Each row was made from one small tree. The marks that hang from a mark follow it in brackets, in alphabetical order. Every link used is in the known rows. Write each row's tree.
Known rows
Y(Z(B C(J))): [-2.53 -2.67 -0.56  2.74 -0.63  1.38  0.39 -0.77  1.10  0.32 -1.08 -0.78
 -0.21  3.64  0.51  2.00  3.65  2.07 -2.54  2.41 -0.56 -1.10 -3.83  0.27
 -1.30]
J(C N): [-1.12 -0.55 -2.12  0.67  1.29 -0.78 -0.95  1.24 -0.20 -2.68 -1.56  0.79
  0.90 -0.52  0.05 -1.45  1.52  0.42  2.66 -2.65  0.13 -1.80 -0.25  0.24
  2.05]
Y(Z(B C(Q))): [-0.46 -0.56  1.28  2.72 -1.35  0.70  0.98 -0.88  0.44  0.43 -1.10 -2.62
  1.19  2.28 -1.61  0.28  3.47  1.68 -3.03 -0.14 -0.06 -2.05 -3.94 -0.23
 -1.56]
C(Q Z(B(A))): [ 1.83 -4.16  3.29  0.99  0.41 -1.48 -0.56 -0.42 -0.03  0.94  0.52 -0.81
  0.23  1.40 -3.66  1.84  1.31  1.66 -3.45 -0.01  1.54  0.44 -2.10  0.42
 -1.23]
Z(B(A) C(J)): [ 0.08 -3.11 -1.50  0.05  0.37 -0.63 -1.80  0.90  0.43  0.47  0.22  0.86
  0.54  1.47 -1.55  4.34  3.09  2.71 -1.44  2.93 -0.24 -1.71  0.26  1.95
 -2.46]
Z(Y): [-1.47 -0.89 -1.05 -0.41 -0.46 -0.63 -1.26 -1.06 -1.00  0.66  1.07 -1.10
 -0.28  0.75 -0.03  1.80  0.12 -0.26  1.65 -0.03 -0.21 -1.73 -0.24 -1.31
  0.13]
Y(Z): [-0.78  0.21  0.54  2.22 -0.29  1.01  0.99 -1.68  0.65  0.67 -0.51 -1.04
 -0.24  0.97  0.23 -0.44  0.66 -0.29 -0.76  0.18 -0.65  0.96 -1.95 -0.62
  0.62]
Y(Z(B C(Q(N)))): [-0.61 -0.37  1.74  2.56 -0.55 -0.65  0.91 -0.24 -0.25  0.10  0.61 -3.66
 -0.27  0.63 -2.21  0.44  2.95  3.11 -3.37 -2.22  0.47 -3.22 -3.69  1.22
 -0.38]
C(J Q Z): [ 0.62 -5.04  0.46  0.40  1.33 -1.68  1.25 -1.85  0.38  0.09 -0.39 -1.54
 -1.57  3.54 -2.66  0.85  0.68  3.74 -4.49 -0.07  2.37  2.24 -5.10 -1.43
  0.88]
Y(Z(B(A) C(J))): [-0.81 -2.97 -0.93  2.45  0.28  0.51 -0.82 -0.53  1.10  1.13 -0.47 -0.19
  0.42  2.35 -1.25  3.82  3.63  2.55 -2.47  3.05 -0.78 -0.88 -1.70  1.55
 -1.96]
C(Q Z(Y)): [-0.36 -3.88  0.57  0.17 -0.22 -1.85 -0.33 -2.59 -1.26  1.08  1.26 -3.53
 -0.59  2.42 -2.23  0.83  0.09  1.49 -1.58 -1.37  1.71 -0.81 -3.77 -2.20
  1.24]
J(C): [-0.54 -0.37 -1.36  0.29 -0.04  0.40 -1.89 -1.00  0.10 -0.75 -1.92  0.42
  1.09  0.10  1.28 -1.30  0.29  0.29  2.00 -0.53 -0.09 -0.71 -0.50  0.71
  1.24]
J(C(Z(B)) N(Q)): [-2.47 -4.21  0.44  1.87  1.20 -1.43  0.74  0.27  0.80 -2.64 -2.79  0.19
  1.64  2.17  0.31 -1.58  2.84  1.58  0.15 -2.53  1.56 -2.04 -4.02 -0.31
  1.66]
B(A Z(C(J) Y)): [-1.84 -3.95 -3.85 -2.33 -1.51 -2.28 -2.34 -2.51 -1.31  2.36  0.41 -1.89
  0.86  2.16 -0.44  6.01  2.74  3.54 -0.08  1.79 -0.16 -3.52 -0.73  1.61
 -0.47]
C(J Z(Y)): [-2.68 -5.96 -1.25  0.39  0.53 -1.38 -0.70 -2.52 -0.59  1.01  1.17 -1.48
 -1.72  3.76 -0.03  2.29  0.60  1.98 -1.23  1.16  1.05  0.22 -3.83 -1.61
  1.08]
Y(Z(C(Q))): [ 0.66  0.64 -0.90  2.10 -0.54  0.39  0.81 -1.62  0.07  0.76 -0.75 -3.81
  0.95  1.52 -2.18 -0.71  2.21  2.32 -2.19 -0.89  0.06 -1.30 -3.59 -0.86
  0.27]
C(J): [-0.75 -2.30 -1.29 -0.48  1.02 -0.43  0.49 -0.56  0.47 -0.30 -0.34  0.90
 -1.14  1.82 -0.31  2.03  0.75  1.94 -1.67  1.14  0.58  1.41 -1.38 -0.25
  0.13]
N(Q): [ 0.20  0.24 -0.49 -0.90  0.66 -0.88  1.93 -0.39  0.32  0.10 -1.31 -0.33
  0.61  0.44 -0.40  0.13  0.13  1.68 -0.47 -0.39  0.78 -0.35 -1.13 -1.00
  0.61]
B(Z(C(Q))): [ 0.18 -0.83 -0.37 -1.88 -2.77 -1.29  0.38 -2.03 -0.81  0.84 -1.51 -3.44
  1.59  1.28 -1.04  0.83  2.42  3.00 -2.30 -0.87  0.63 -3.36 -2.66  0.65
 -0.60]
Z(B(A) C(Q)): [ 2.39 -0.81  0.39 -0.07 -0.45 -0.93 -1.29  0.93 -0.32  0.66  0.10 -1.02
  1.74  0.06 -3.84  2.70  2.82  2.54 -1.79  0.36  0.22 -2.84  0.17  1.25
 -2.61]
C(J Q): [ 1.02 -2.32 -0.38 -1.09  1.28 -1.66  1.56 -1.11  0.22 -0.51 -0.75  0.17
 -1.22  2.28 -2.78  2.34  0.93  3.57 -3.27 -0.33  1.36  1.58 -2.93 -1.19
 -0.12]
J(C(Q Z(Y))): [-0.82 -4.15 -0.82  0.62 -0.10 -1.36 -2.25 -3.73 -1.17  0.31 -0.78 -3.07
  0.64  2.45 -0.85 -0.48  0.41  1.99  0.40 -2.01  1.54 -1.57 -4.19 -1.53
  2.47]
Z(B C Y): [-2.60 -1.57 -1.08  0.46 -1.93 -0.16 -2.01  0.10 -1.11  0.71  1.02 -1.77
  1.10  1.53  0.63  2.33  2.34  0.14  1.20  1.16 -0.74 -5.23 -0.63  0.27
 -1.92]

Write each row's tree
[ 0.72 -0.87 -0.51  0.48 -0.69  0.04 -2.35  1.36  0.05  0.83  0.58 -0.15
  1.86 -0.35 -1.34  2.21  2.40  0.82  0.12  1.51 -0.50 -3.01  1.48  2.41
 -2.48] | Z(B(A) C)
[-2.94 -1.56 -2.27 -1.68 -3.47 -0.94 -1.58 -2.57 -1.74  1.88  0.16 -3.57
  1.50  1.37  1.63  2.11  1.96  1.24  1.02  0.10 -0.60 -5.19 -1.34  0.84
 -0.22] | B(Z(C Y))
[-4.11 -7.16  0.11  1.55  0.95 -2.27 -0.18  0.36 -0.42 -1.31  1.23 -0.14
 -1.47  4.05 -0.65  3.28  2.69  1.40 -1.24 -0.40  1.17 -1.48 -3.76 -1.08
  0.29] | C(J(N) Z(B Y))
[ 0.38 -2.53 -1.11 -0.49  2.59 -2.92  2.31  1.20 -0.13 -2.32 -0.50  0.48
 -1.20  1.62 -3.97  2.25  1.98  3.47 -2.44 -2.63  1.78  0.43 -2.81 -1.45
  0.49] | C(J(N) Q)
[ 0.18 -5.35 -0.06  0.71  2.68 -3.12  2.17  0.19  0.02 -1.82  0.08 -1.07
 -1.64  2.84 -3.92  0.66  2.16  3.66 -3.82 -2.23  2.67  1.32 -4.91 -1.65
  1.45] | C(J(N) Q Z)
[ 0.10 -0.70  0.36  2.69 -0.67  1.12 -1.41 -0.22  0.69  1.33  0.00 -1.26
  1.45  0.68 -0.93  1.70  3.12  0.58 -0.97  1.71 -1.09 -2.19 -0.36  1.76
 -1.97] | Y(Z(B(A) C))
[-3.08 -3.64 -2.30  0.14 -0.94 -0.70 -1.37 -0.52 -0.45  0.30  0.60 -0.74
  0.01  3.30  0.40  4.23  2.78  1.95 -0.32  2.22 -0.30 -3.84 -2.13  0.07
 -1.86] | Z(B C(J) Y)
[-1.85 -2.73 -2.39  0.19  1.56 -1.77  2.48  2.43  0.83 -2.43 -1.43  0.46
  0.69  2.41 -1.54  2.60  4.38  3.91 -1.50 -0.31  1.21 -3.27 -2.91 -0.33
 -0.81] | Z(B C(J(N(Q))))
[-1.17 -1.81 -2.62 -1.89 -2.58 -1.95 -2.82 -2.02 -1.72  2.50  0.80 -2.96
  2.00  0.25 -0.23  3.98  1.96  1.68  1.38  0.70 -0.62 -4.77  0.59  1.79
 -0.64] | B(A Z(C Y))
[ 0.17 -0.52 -2.41 -0.73 -0.69 -1.45 -0.88 -1.34 -1.63  0.83  0.99 -3.85
  0.86  1.13 -2.39  1.73  1.62  2.47  0.29 -1.04  0.45 -4.14 -1.83 -1.21
 -0.13] | Z(C(Q) Y)
[-2.52 -4.38  0.94  2.87  0.58 -0.51 -1.51  0.76  0.21 -2.46 -1.59  0.20
  1.05  1.40  0.79 -1.69  2.29 -0.15  0.49 -1.97  0.71 -1.63 -2.68  0.85
  1.18] | J(C(Z(B)) N)
[ 1.04 -3.20 -1.85 -2.59 -0.88 -2.75 -0.27 -2.10 -0.62  1.42 -1.03 -2.03
  0.93  1.98 -3.08  4.53  2.88  5.27 -3.38  0.58  1.13 -1.42 -2.00  1.36
 -1.06] | B(A Z(C(J Q)))
[-2.33 -2.82 -5.33 -1.03  1.88 -3.14  1.59  0.74 -0.59 -1.23  0.05 -1.44
  0.35  2.44 -1.93  3.00  3.47  4.49  0.76 -1.18  1.22 -4.35 -2.62 -1.77
  1.23] | Z(C(J(N(Q))) Y)
[-0.73 -5.99  2.65  0.99  0.34 -1.14  1.22 -1.29  0.51 -0.29 -0.76 -0.44
 -1.20  4.34 -1.89  1.98  1.71  2.80 -5.05  0.76  2.24  1.56 -5.39 -0.86
 -0.94] | C(J Q Z(B))
[-1.23 -4.21 -2.52 -0.21 -0.21 -1.34 -2.73 -0.07 -0.52  1.27  1.53 -0.23
  0.55  2.09 -1.48  6.05  2.92  2.44  0.05  2.75 -0.38 -3.51 -0.04  1.15
 -2.23] | Z(B(A) C(J) Y)
[-1.07 -2.03 -3.73  0.35  1.67 -1.55  0.45  1.95  0.19 -1.98 -0.23 -0.44
 -0.02  1.07 -1.71  1.10  3.14  3.00 -0.22 -0.68  0.54 -2.26 -1.30  0.12
  0.44] | Z(C(J(N)))
[-2.87 -4.87  1.82  1.70 -1.35 -0.39 -1.40 -1.47 -0.56  0.90  1.39 -1.39
 -0.06  2.72  0.69  1.50  0.88 -0.49 -0.39  0.64  0.61 -1.61 -2.48 -0.57
 -0.63] | C(Z(B Y))
[-0.99 -2.32  0.47 -0.22 -0.50 -1.19 -2.28 -0.03 -0.94  1.32  1.63  0.67
  0.29  0.41 -1.27  4.84  1.08 -0.40  0.91  1.12 -0.73 -2.15  1.66  0.62
 -1.90] | Z(B(A) Y)
[-1.86 -7.36  0.47  0.58  0.63 -1.99 -2.18 -1.56 -0.29  1.43  1.44  0.04
 -1.02  3.45 -1.43  5.18  1.46  1.78 -1.70  2.43  0.78 -0.05 -1.99  0.09
 -1.06] | C(J Z(B(A) Y))
[-3.00 -2.78 -1.27  3.20  0.65 -0.07  1.14  1.17  0.98 -1.80 -0.59 -0.39
 -0.18  3.05 -0.84  1.73  4.76  1.95 -1.79  0.24 -0.28 -2.17 -3.61  0.29
 -0.83] | Y(Z(B C(J(N))))
[-0.69 -3.67  1.02  0.24  0.80 -3.19 -0.39 -2.22 -2.02  0.92  2.65 -4.59
 -1.83  0.61 -2.99  0.60 -0.02  2.88 -1.97 -3.18  2.06 -1.99 -3.61 -0.83
  2.23] | C(Q(N) Z(Y))
[ 0.71 -1.57 -1.94 -0.90  1.51 -2.81  0.73 -0.06 -0.72 -0.42  1.05 -2.88
 -1.12  0.54 -3.30  1.75  1.67  5.88 -3.51 -1.81  1.86 -2.28 -2.93  0.81
  0.80] | Z(C(J Q(N)))
[-1.48 -2.30 -0.39 -2.19 -2.09 -2.21 -2.13 -2.40 -1.53  2.38  0.70 -1.07
  0.69  0.16 -0.21  4.46  0.71  0.57  0.87  0.09 -0.41 -2.14  0.78  1.30
 -0.27] | B(A Z(Y))
[-1.63 -2.75 -1.15  0.65 -0.58 -0.06 -0.43  0.61  0.58 -0.34 -0.46  0.12
  0.26  2.73  0.21  2.51  2.94  2.37 -1.86  2.45  0.07 -2.16 -1.74  0.98
 -2.05] | Z(B C(J))
[ 0.38 -5.17  2.39  0.49 -0.26 -2.22 -1.77 -1.65 -0.96  1.53  1.83 -1.73
 -0.11  2.10 -3.56  3.69  1.45  1.33 -1.94 -0.05  1.22 -1.15 -2.11 -0.59
 -1.16] | C(Q Z(B(A) Y))
[-2.21 -5.93  1.95  1.42  0.04 -0.28  0.15 -0.84  0.95 -0.07 -0.34  0.40
 -1.25  4.06  0.50  1.47  1.66  1.55 -3.48  2.12  1.26  1.36 -3.72 -0.17
 -0.82] | C(J Z(B))
[ 1.18 -1.85 -2.53 -0.77  0.66 -1.44  0.54 -0.56  0.02 -0.30 -0.67 -1.83
  0.11  2.12 -2.61  1.85  2.23  4.36 -2.75  0.23  1.18 -1.15 -3.07 -0.71
 -0.52] | Z(C(J Q))
[ 0.47 -3.23  0.16  0.89  0.37 -0.67 -1.23 -2.86 -0.08 -0.32 -1.94 -2.30
  0.91  1.45 -0.97 -2.18  0.38  2.13 -1.13 -1.85  1.76  0.26 -4.21 -0.62
  2.26] | J(C(Q Z))
[-2.35 -3.04 -3.22 -1.88  0.16 -3.11  2.82 -0.02  0.10 -1.25 -2.36 -1.33
  1.28  2.44 -0.56  2.28  4.08  4.95 -1.56 -1.37  1.31 -3.32 -3.57  0.25
  0.90] | B(Z(C(J(N(Q)))))
[ 0.36 -2.12  0.09 -0.98  2.16 -3.08  1.63 -0.19 -0.53 -0.69  0.80 -1.11
 -2.59  0.65 -3.40  2.43  0.41  4.73 -3.74 -2.10  1.74  0.46 -2.86  0.17
  1.11] | C(J Q(N))
[ 0.45 -0.74 -1.30  0.21  1.80 -1.77 -0.02  0.59 -0.47 -2.83 -1.81 -0.26
  0.95 -0.12 -2.34 -1.05  1.54  1.91  0.58 -4.30  1.09 -1.35 -1.82 -0.72
  1.76] | J(C(Q) N)
[-0.21 -2.06 -2.46  1.84  2.03 -1.33  2.18  0.14  0.39 -1.51 -0.71 -2.63
 -0.37  2.61 -3.72  0.99  4.18  4.35 -3.07 -1.88  0.96 -1.27 -4.92 -1.31
  1.05] | Y(Z(C(J(N) Q)))
[-1.14 -4.33  1.63  2.08  0.66 -1.59 -0.39  0.12 -0.13 -2.53 -1.90 -0.67
  0.96  1.82 -1.82 -1.38  2.50  1.51 -1.22 -3.55  1.51 -1.40 -4.39 -0.45
  1.03] | J(C(Q Z(B)) N)
[-1.86 -5.30  0.30  1.42 -0.50 -0.57 -4.60 -2.27 -0.43  1.06  0.13 -0.58
  1.23  1.60  0.44  2.03  1.27  0.17  1.70  0.66  0.03 -2.07 -1.14  1.05
  0.28] | J(C(Z(B(A) Y)))
[-0.96 -2.27 -2.21 -0.90  3.33 -2.75  3.43  1.45  0.58 -2.30 -1.29  1.10
 -0.53  1.63 -2.01  1.81  2.10  3.52 -1.11 -1.48  1.71  0.02 -2.34 -1.49
  1.42] | C(J(N(Q)))
[-0.56 -1.87 -1.43  0.06 -1.13 -0.95 -3.47  0.25 -1.03  1.66  1.76 -1.13
  1.59  0.38 -1.13  4.19  2.45  0.73  1.41  1.56 -0.81 -4.86  1.37  1.39
 -2.19] | Z(B(A) C Y)
[-0.60 -2.77 -3.37 -1.14  0.23 -2.00 -0.46 -1.41 -1.02  0.69  0.67 -2.88
 -0.21  2.89 -2.62  3.61  2.30  4.32 -1.28  0.08  1.02 -2.94 -3.28 -1.74
 -0.07] | Z(C(J Q) Y)
[-1.73 -1.67 -3.57  1.64  2.42 -1.33  3.31  0.32  1.16 -1.42 -1.74 -1.71
  0.43  2.82 -1.69  0.75  4.29  4.40 -1.78 -0.88  0.91 -1.66 -4.39 -1.14
  1.64] | Y(Z(C(J(N(Q)))))
[-1.75 -0.44  0.56  3.26 -1.75  1.81 -0.16 -0.44  0.69  0.65 -0.81 -1.67
  1.18  1.89  0.71 -0.01  3.01  0.24 -1.04  1.28 -1.08 -2.50 -2.25  0.85
 -1.30] | Y(Z(B C))
[ 1.42 -0.72  0.98  2.18 -0.55  0.17 -0.48 -0.64  0.51  1.21 -0.30 -2.00
  1.41  1.16 -3.53  2.09  3.40  2.04 -2.71  0.31 -0.19 -1.90 -2.00  0.81
 -2.01] | Y(Z(B(A) C(Q)))
[-1.47 -3.91 -0.41  0.47  0.81 -2.96 -2.00 -3.03 -1.86  0.17  0.99 -4.15
 -0.69  0.71 -1.55 -0.53  0.07  3.43 -0.07 -3.91  2.01 -2.63 -4.02 -0.12
  3.40] | J(C(Q(N) Z(Y)))
[-1.50 -5.05 -0.70  1.32  2.41 -2.02  1.19  0.59  0.26 -1.76  0.07 -0.31
 -1.27  2.42 -1.25  0.41  1.76  2.17 -2.03 -0.91  1.60  1.02 -3.46 -0.81
  1.68] | C(J(N) Z)
